Known rows, with every step that occurs
D > W: [-0.72  2.83  0.25 -2.09 -2.41 -1.87  2.05  1.27  0.95 -0.79 -0.31  3.31
 -2.28 -0.68 -0.35  0.62 -1.29  1.76 -2.82 -2.15  3.14  3.94 -0.37 -0.76
 -0.17 -2.85  0.00 -0.13 -0.57  1.54  0.15]
Q > X: [ 2.35  2.31  0.88 -1.19 -1.76 -1.63  2.47  0.82  3.41  1.30  2.08  0.87
 -0.75 -1.03 -1.02  1.24  0.33  1.00 -0.74 -2.02  2.78  1.70  0.11 -1.66
  0.17 -2.60  0.98 -1.15  1.05  3.25 -0.56]
Q > V > X > G > U: [ 1.37  4.27  0.72  2.27 -1.01 -2.65  2.88  0.38  1.20  3.40  1.59 -0.62
 -0.73  0.69  0.34  2.94 -1.01  3.35  1.99 -2.19  3.34 -0.57 -0.61 -0.92
  1.29 -2.68  0.49 -0.15  1.69  3.68 -0.32]
X > Q > W > D: [ 1.00  0.65  0.18 -4.37  0.45 -3.08  0.40 -2.87  2.33 -0.53  2.20  2.92
 -3.73  0.55 -1.75  0.28 -0.01 -4.28 -2.39 -1.01  1.80  2.23  1.29 -4.18
 -0.03 -2.52 -0.73 -1.12  0.46  3.19  1.28]
G > U: [ 0.91  3.01 -1.41 -0.95 -0.44 -0.92  3.32  1.87  1.42  0.53  1.45  0.95
 -2.04 -0.44  0.13  1.94 -0.64  1.36 -0.33 -2.83  2.53  2.48 -2.26 -1.03
  2.17 -1.59  0.07 -0.85 -0.88  1.69 -0.07]
Q > W > V > X > G > U: [-1.21  3.80  0.85  0.34  0.48 -2.25  1.51 -0.59  2.20  2.73  1.48  0.49
 -0.78  0.80 -0.01  3.46 -0.37  3.34  2.31 -2.38  1.58 -0.53 -0.01 -0.39
  2.87 -2.31 -0.95  0.95  1.67  2.71  1.17]
W > Q > V > X: [ 0.55  2.62  3.12  0.72  0.29 -0.90  2.95 -1.23  3.18  2.95  2.56  0.79
  0.45 -0.43 -1.42  2.47  0.00  2.70 -1.22 -2.92  1.74 -0.70  1.10 -0.85
 -0.15 -2.85  0.18  0.26  1.57  1.50 -0.75]
G > U > D: [ 1.20  3.44 -3.99 -1.03 -1.33  0.23  4.33  1.07  1.50  2.09  2.46  2.02
 -1.85 -0.88  0.63  2.12 -1.23  1.94 -0.30 -2.03  1.32  1.29 -1.71 -1.16
  1.98 -1.33 -0.39 -0.63 -0.21  1.93 -1.55]
G > U > D > W: [-0.79  3.83 -3.60 -0.97 -2.68 -0.21  4.11  0.71  0.62  1.36  1.15  3.48
 -2.44 -0.72  0.43  1.87 -1.94  3.11 -1.83 -2.12  2.84  2.77 -1.16 -0.05
  1.17 -2.34 -0.70 -0.06 -0.46  1.88 -1.69]
D > W > V > Q > X > G > U: [-1.49  5.59  0.41  1.55 -2.02 -2.01  3.34 -1.21  3.05  3.25 -0.51  0.93
  0.73  0.48 -0.10  3.46 -1.00  5.65  0.47 -2.59  4.02  0.88 -0.36  1.66
  0.73 -4.41 -0.77  0.38  1.91  1.76 -0.43]
W > D: [ 1.94  2.22 -1.06 -4.56 -1.40 -1.48  1.83  0.79  0.91 -1.29  0.88  2.93
 -3.45 -1.51 -0.15  0.73 -0.32 -0.38 -1.41 -1.76  1.88  2.96 -0.34 -2.74
  1.38 -2.37  1.29 -1.54 -0.24  2.49  1.29]
Q > W > V > X > G: [-0.85  3.37  2.34 -0.84 -0.01 -2.65  0.45 -0.93  2.53  1.97  1.19  1.14
 -0.44  0.75 -0.38  2.40 -0.35  2.57  1.41 -1.62  0.74 -0.70  1.10 -1.41
  1.23 -2.72 -0.71  1.12  2.44  2.71  1.28]
D > W > V > Q > X > G: [-1.21  5.09  1.95  0.29 -2.51 -2.54  2.35 -1.60  3.22  2.57 -0.87  1.61
  1.02  0.33 -0.44  2.46 -0.96  4.91 -0.46 -1.79  3.41  0.62  1.00  0.61
 -0.80 -4.58 -0.49  0.42  2.63  1.94 -0.37]
U > G: [ 2.34  2.25 -0.93 -1.47 -1.04 -0.73  2.13  3.07  3.19  0.56  1.11  1.04
 -0.36 -0.01  0.29  1.48 -1.49  0.92 -1.67 -0.14  0.79  1.60 -1.25 -1.31
  2.33 -1.24  0.59 -0.41 -0.68  0.92  0.61]
X > V: [ 1.72  1.72  1.30 -1.47 -1.51 -2.93  1.75 -0.42  1.92 -0.11  0.83  1.21
 -1.15  0.37 -0.95  0.87 -0.54 -0.51 -2.16 -1.84  2.09  2.20  0.09 -2.79
 -1.47 -2.33  0.13 -0.42  0.68  1.41 -0.61]
V > X: [ 1.79  2.41  2.07 -0.73 -1.74 -1.82  2.49  0.78  2.85  0.69  1.41  1.37
 -1.08 -0.70 -1.01  1.12  0.01  2.49 -0.47 -1.47  3.05  1.29  0.67 -2.10
  0.38 -2.28  0.94 -0.21  0.90  2.71 -0.12]
U > D > W > Q > V > X: [-1.23  3.26  0.96  0.58 -1.91  0.00  3.79 -2.45  2.37  3.95  2.14  3.39
  0.09 -0.60 -1.28  2.33 -1.30  4.47 -2.48 -2.09  2.02 -0.44  2.19  0.23
 -1.24 -3.48 -0.63  0.93  2.00  1.83 -2.46]
X > Q > V: [ 1.42  1.51  1.83 -0.32  0.23 -2.89  1.82 -2.21  2.80  1.80  2.19  0.68
 -0.29  0.91 -1.65  1.11 -0.84 -1.72 -2.42 -1.98  2.83  0.96  0.30 -2.52
 -1.93 -2.94 -0.66 -0.53  0.64  1.68 -0.99]
Q > X > G > U > D > W > V: [-0.82  5.73 -2.44  0.27 -3.43 -1.08  3.54 -0.37  1.91  3.88  0.68  2.14
  0.37 -0.25  0.91  3.40 -2.16  6.13  0.95 -2.00  3.21  1.11 -0.40  1.69
  1.39 -3.75 -0.48  0.33  2.51  2.48 -1.62]
D > W > Q > V > X: [-1.52  2.88  3.40  0.75 -0.95 -1.23  2.74 -1.59  2.28  2.30  1.15  2.30
 -0.17 -0.20 -1.50  2.27 -0.58  3.84 -2.37 -3.01  3.21  0.82  1.63  0.57
 -1.06 -3.75  0.05  0.72  1.34  1.37 -0.96]
W > V > Q > X > G > U > D: [ 0.84  5.58 -2.47  1.36 -1.41 -0.42  4.65 -1.81  3.87  5.59  1.87  0.41
  1.49  0.17  0.36  3.90 -0.87  4.85  1.91 -1.56  1.59 -2.14 -0.15  0.10
  1.39 -3.03 -1.15 -0.02  2.89  2.27 -1.96]
U > D: [ 1.68  2.93 -2.54 -2.28 -1.92 -0.40  3.27  0.66  1.80  1.33  2.10  2.71
 -1.50 -1.21  0.00  1.04 -1.34  1.14 -1.29 -1.20  0.58  1.00 -0.34 -2.17
  0.28 -1.53 -0.30 -0.67  0.43  2.04 -1.45]

Rows
[ 0.48  2.87  1.87 -0.30  0.04 -0.76  2.75 -2.08  5.24  2.60  1.89  0.78
  1.16 -0.58 -2.07  2.75  0.73  2.96 -0.95 -2.26  1.91 -0.27  0.72 -0.40
 -0.04 -3.48 -0.17 -0.06  1.43  1.19 -0.73] | W > V > Q > X
[-0.53  5.14 -1.44  2.23 -3.39 -1.74  3.59 -0.92  0.58  4.52  1.08  2.02
 -1.05  0.39  0.46  2.86 -2.33  5.16  0.57 -1.32  3.72 -0.24  0.34 -0.23
  0.30 -3.18 -0.47  0.75  2.02  3.85 -2.08] | Q > V > X > G > U > D > W
[ 0.42  1.16 -1.18 -4.88  0.39 -1.74  0.56 -0.69  1.05 -1.06  2.29  3.30
 -4.64 -0.92 -1.13  0.83  0.42 -2.69 -1.53 -1.72  0.36  2.25  0.31 -3.34
  1.87 -2.09  0.00 -1.15 -0.47  3.52  1.84] | Q > W > D
[ 0.83  0.65  3.17 -0.64  0.05 -3.30  1.02 -2.86  4.26  1.56  2.61  1.34
 -1.41  1.33 -2.33  0.76  0.32 -1.53 -1.53 -0.85  2.77  0.41  2.30 -3.57
 -1.14 -2.67 -1.20  0.21  1.68  3.32 -0.10] | V > X > Q > W
[-2.26  4.15 -2.84 -1.23 -1.38  0.41  3.61 -0.37  1.24  1.90  0.91  3.50
 -0.94 -0.66  0.24  3.10 -1.93  4.91 -1.48 -2.65  2.24  2.44 -1.14  1.62
  1.89 -2.71 -0.99  0.89 -0.31  0.35 -1.31] | G > U > D > W > V
[ 0.59  4.74  1.20  2.62 -0.54 -1.68  3.92 -0.13  1.86  4.29  1.65 -0.43
  0.41  0.74  0.46  3.35 -1.08  4.26  1.61 -3.01  2.47 -1.35 -0.52  0.28
  1.25 -2.64  0.11 -0.04  2.50  2.13 -0.32] | W > Q > V > X > G > U
[ 0.34  0.81  1.26 -1.94  0.85 -3.15  1.00 -2.16  3.11  0.58  2.33  1.70
 -1.98  1.19 -1.66  0.60 -0.28 -3.38 -2.43 -1.66  1.64  1.45  0.72 -3.41
 -1.02 -2.16 -1.73 -0.28  0.43  2.36  0.13] | X > Q > W
[ 0.07  2.45  2.80 -0.21 -2.73 -2.29  2.59 -2.23  3.33  1.67  0.45  2.00
  0.26  0.04 -1.76  1.47 -0.50  2.06 -3.49 -2.69  3.62  2.53  1.70 -0.02
 -2.55 -4.07 -0.10 -0.30  2.40  1.39 -1.64] | D > W > Q > X > V
[-2.26  6.11 -2.95  0.46 -2.10 -0.69  4.23 -1.21  1.35  3.44 -0.44  2.69
 -0.16  0.57  1.03  3.22 -2.54  5.79 -0.22 -1.80  1.77  0.19 -0.68  1.02
  0.73 -3.16 -1.97  1.04  1.34  0.64 -1.34] | X > G > U > D > W > V > Q
[-1.84  3.51 -1.42 -2.50 -2.01 -0.22  2.56 -0.69  1.49  1.21  0.64  4.29
 -0.52 -0.96 -0.15  2.14 -1.92  4.11 -2.56 -1.85  1.51  2.31  0.23  0.58
  0.14 -2.83 -0.93  0.97  0.31  0.36 -1.39] | U > D > W > V
[ 0.32  3.01  0.42 -0.31 -3.59 -1.21  3.53 -2.97  3.35  3.16  1.53  2.93
  0.50 -0.13 -1.43  1.61 -1.13  2.63 -3.53 -1.65  2.53  1.28  2.27 -0.30
 -2.87 -3.68 -0.88  0.14  3.07  1.63 -3.05] | U > D > W > Q > X > V
[-0.07  1.35 -0.72 -3.93  1.19 -1.42  1.31 -2.31  2.27 -0.06  2.24  3.04
 -4.14 -0.34 -1.75  1.23  0.85 -2.55 -1.96 -1.47  0.13  0.57  0.91 -3.60
  0.96 -2.57 -0.75 -0.81 -0.28  3.23  1.52] | V > Q > W > D
[-0.52  2.97  1.10 -1.37  0.87 -0.68  2.65 -1.19  3.40  1.19  0.79  1.46
  0.24 -0.25 -1.05  2.40 -0.05  2.45 -1.51 -2.43  0.93  0.36 -0.10 -0.75
  0.39 -2.73 -0.91  0.35  0.23 -0.25 -0.02] | W > V > Q
[-1.19  1.04  1.95 -2.17  1.94 -2.51  0.51 -3.02  3.67  1.14  2.08  1.68
 -0.54  1.24 -1.72  1.72 -0.14 -1.71 -2.17 -2.12  1.08  1.13  0.78 -1.86
 -0.37 -2.57 -2.05  0.69  0.62  0.78  0.34] | X > Q > W > V
[ 2.05  2.18  2.65 -0.22 -1.46 -1.99  2.87 -1.82  4.14  2.11  1.86  0.42
  0.92  0.00 -1.69  1.66  0.16  0.91 -2.09 -2.63  2.20  0.98  1.30 -1.19
 -1.91 -3.13  0.06 -0.82  2.69  1.34 -1.48] | W > Q > X > V
[ 0.87  2.20  4.18 -0.59 -0.44 -2.42  1.78 -2.52  4.60  1.71  1.11  0.85
  1.15  0.83 -1.55  1.83 -0.25  2.60 -1.10 -1.44  3.86  0.88  1.68 -1.32
 -0.86 -3.20 -0.28  0.84  2.02  0.78 -0.62] | W > V > X > Q
[-1.26  3.78 -0.18 -0.39 -2.07  0.01  3.45 -3.32  4.37  3.61  1.52  3.32
  0.82 -0.70 -1.74  2.82 -0.59  4.63 -2.29 -1.60  2.25  0.14  1.91  0.63
 -0.94 -4.17 -1.05  0.77  1.89  1.54 -2.47] | U > D > W > V > Q > X
[ 1.37  0.50  2.28 -2.95 -0.07 -3.25  0.57 -3.63  3.49  0.42  2.51  2.43
 -3.34  0.68 -2.27  0.61  0.73 -2.46 -1.54 -0.42  2.96  1.16  2.87 -4.38
 -0.22 -3.00 -0.21 -0.47  1.62  4.33  1.07] | V > X > Q > W > D
[ 0.61  5.51 -3.30  0.55 -4.77 -1.47  3.97  0.66  1.22  3.41  0.84  2.13
 -1.15 -0.30  0.97  2.06 -2.17  4.34  0.56 -1.33  3.66  1.53 -0.55  0.12
  0.73 -3.13 -0.14 -0.62  2.26  4.07 -1.90] | Q > X > G > U > D > W
[-1.71  1.57  0.59 -2.70  1.98 -1.22  0.66 -0.79  2.48  0.54  2.22  2.08
 -1.38 -0.19 -1.36  2.28  0.04 -0.03 -1.33 -2.77 -0.26  1.00 -0.10 -1.00
  1.66 -2.25 -1.30  0.69 -0.26  1.06  1.14] | Q > W > V
[ 2.03  4.89 -0.74  1.85 -1.84 -2.18  4.18  0.05  3.28  3.49  1.12 -0.61
 -0.27  0.36  0.22  2.42 -0.35  2.81  1.71 -1.83  3.16 -0.39 -1.00 -1.14
  0.91 -2.86 -0.10 -1.30  2.13  3.50 -0.57] | V > Q > X > G > U
[-0.74  5.94 -1.50  1.24 -3.94 -0.76  4.93  0.23  1.31  3.77  0.00  2.49
 -0.50  0.07  1.46  2.52 -2.37  6.78  0.52 -1.64  3.00  0.31  0.28  0.63
  0.82 -2.73 -0.75  0.62  2.73  2.01 -1.46] | V > X > G > U > D > W > Q
[-2.66  4.30 -2.40 -0.05 -0.75  0.64  4.46 -2.02  2.47  2.87  0.83  3.31
 -0.55 -0.19 -0.35  3.58 -1.50  4.91 -1.94 -2.48  2.00  0.98 -0.39  1.17
  1.08 -3.12 -1.99  1.12 -0.09 -0.06 -1.97] | G > U > D > W > V > Q
[ 2.29  1.87  3.41 -0.21 -1.67 -3.08  2.35 -1.37  4.14  1.23  1.28  0.84
 -0.29  0.84 -1.41  0.60 -0.27  0.86 -1.27 -0.94  4.24  1.24  1.64 -2.97
 -1.46 -2.76  0.10 -0.12  1.81  2.36 -0.81] | V > X > Q
[ 1.93  2.68  1.25 -0.08 -1.03 -1.28  3.25 -1.02  4.55  2.29  2.16  0.81
 -0.24 -0.43 -1.69  1.61  0.67  1.21 -1.16 -1.68  2.57  0.15  0.64 -1.96
 -0.64 -3.04  0.24 -0.90  1.31  2.91 -1.00] | V > Q > X
[-0.94  4.35 -1.71  0.16 -0.29 -0.96  2.51 -1.34  2.32  4.33  2.57  1.47
 -0.62  0.52  0.18  3.69 -1.06  3.93  2.30 -1.44  0.48 -1.75  0.36 -0.65
  2.61 -2.06 -1.61  1.15  2.29  3.03 -0.56] | Q > W > V > X > G > U > D
[ 2.09  4.09  1.57 -0.29 -2.91 -3.13  2.22  1.59  1.74  1.07  0.08  0.77
 -0.81  0.10  0.62  1.00 -0.95  3.30  1.29 -0.78  2.71  0.47  0.50 -2.35
  0.11 -2.35  0.89 -0.29  2.32  3.35  0.42] | V > X > G
[-1.21  1.65  2.76 -1.58  1.27 -1.45  0.67 -1.56  3.58  1.57  2.42  1.80
 -0.86  0.00 -2.00  2.54  0.72  1.91 -0.42 -2.17  0.87  0.05  1.36 -1.17
  1.39 -2.43 -0.64  1.20  0.85  2.09  0.87] | Q > W > V > X
[ 0.12  2.65  1.09 -0.73  0.85 -0.69  2.86 -0.43  2.07  2.11  2.27  1.10
 -0.03 -0.60 -0.79  2.16 -0.56  0.94 -1.94 -3.54  0.47  0.25 -0.46 -0.49
 -0.13 -2.32 -0.30 -0.32  0.39  0.43 -0.46] | W > Q > V
[ 2.25  5.25 -3.26  1.55 -2.63 -0.90  5.03 -0.66  3.28  5.12  2.21  0.45
 -0.11  0.22  0.41  2.58 -0.96  3.26  1.64 -1.00  1.93 -1.51 -0.39 -1.47
  0.57 -2.58 -0.77 -1.06  2.70  3.68 -2.15] | V > Q > X > G > U > D
[-0.42  3.25 -2.20 -2.17 -3.24 -0.72  3.03  0.35  0.95  0.74  0.71  4.12
 -2.09 -1.03  0.07  0.91 -1.90  2.46 -2.69 -1.21  2.09  2.70  0.11 -0.98
 -0.49 -2.45 -0.49  0.11  0.14  1.96 -1.49] | U > D > W
[-1.54  5.63 -3.04  1.20 -1.99 -0.63  4.48 -0.49 -0.02  4.35  0.96  2.28
 -0.46  0.21  1.29  2.99 -2.98  4.22 -0.68 -2.90  1.55  0.12 -0.95  1.11
  0.48 -2.91 -1.49  0.26  1.61  1.23 -1.82] | X > G > U > D > W > Q > V
[-0.34  5.55 -4.13 -0.33 -4.01 -1.64  3.92  1.48 -0.37  1.98 -0.14  2.96
 -2.10 -0.02  1.95  1.81 -3.05  3.92  0.08 -1.47  2.75  2.07 -1.31 -0.18
  1.05 -2.34 -0.76 -0.08  0.87  2.45 -1.08] | X > G > U > D > W
[-1.62  3.89 -0.43  1.97 -1.40  0.58  4.79 -2.24  2.07  4.68  2.58  2.67
 -0.36 -0.33 -0.75  3.46 -1.40  5.21 -1.55 -2.80  2.89 -0.07  0.74  1.18
  0.52 -3.15 -0.82  0.88  1.17  1.75 -2.62] | G > U > D > W > Q > V > X
[ 0.19  5.63 -2.98  1.71 -3.87 -1.26  4.77 -1.10  2.46  4.44  0.80  2.01
 -0.60  0.19  0.38  2.32 -1.66  4.48  0.32 -1.16  3.52 -0.10  0.18 -0.16
 -0.03 -3.53 -1.05 -0.35  2.46  3.70 -2.31] | V > Q > X > G > U > D > W
[-1.67  4.19 -1.63  0.93 -1.56  0.61  4.48 -3.07  4.08  4.36  1.83  2.56
  0.48 -0.50 -1.29  3.91 -0.61  5.42 -1.39 -2.22  3.11  0.34  0.29  1.69
  0.69 -3.92 -1.18  0.64  1.27  1.50 -2.71] | G > U > D > W > V > Q > X
[ 0.91  4.17  2.62  1.28 -0.96 -2.25  2.72 -0.57  2.08  3.45  1.25  0.09
  0.82  0.44  0.06  2.28 -0.90  3.67  0.66 -2.24  1.59 -1.50  0.89 -0.82
 -0.47 -2.97  0.15 -0.04  3.09  2.14 -0.26] | W > Q > V > X > G
[ 0.53  5.21  0.12  1.49 -0.70 -1.64  3.59 -0.87  3.82  3.93  0.84 -0.60
  1.31  0.49 -0.01  3.66 -0.34  4.38  1.81 -2.58  2.56 -0.88 -0.67  0.44
  1.55 -3.40 -0.54 -0.33  2.29  1.72 -0.32] | W > V > Q > X > G > U
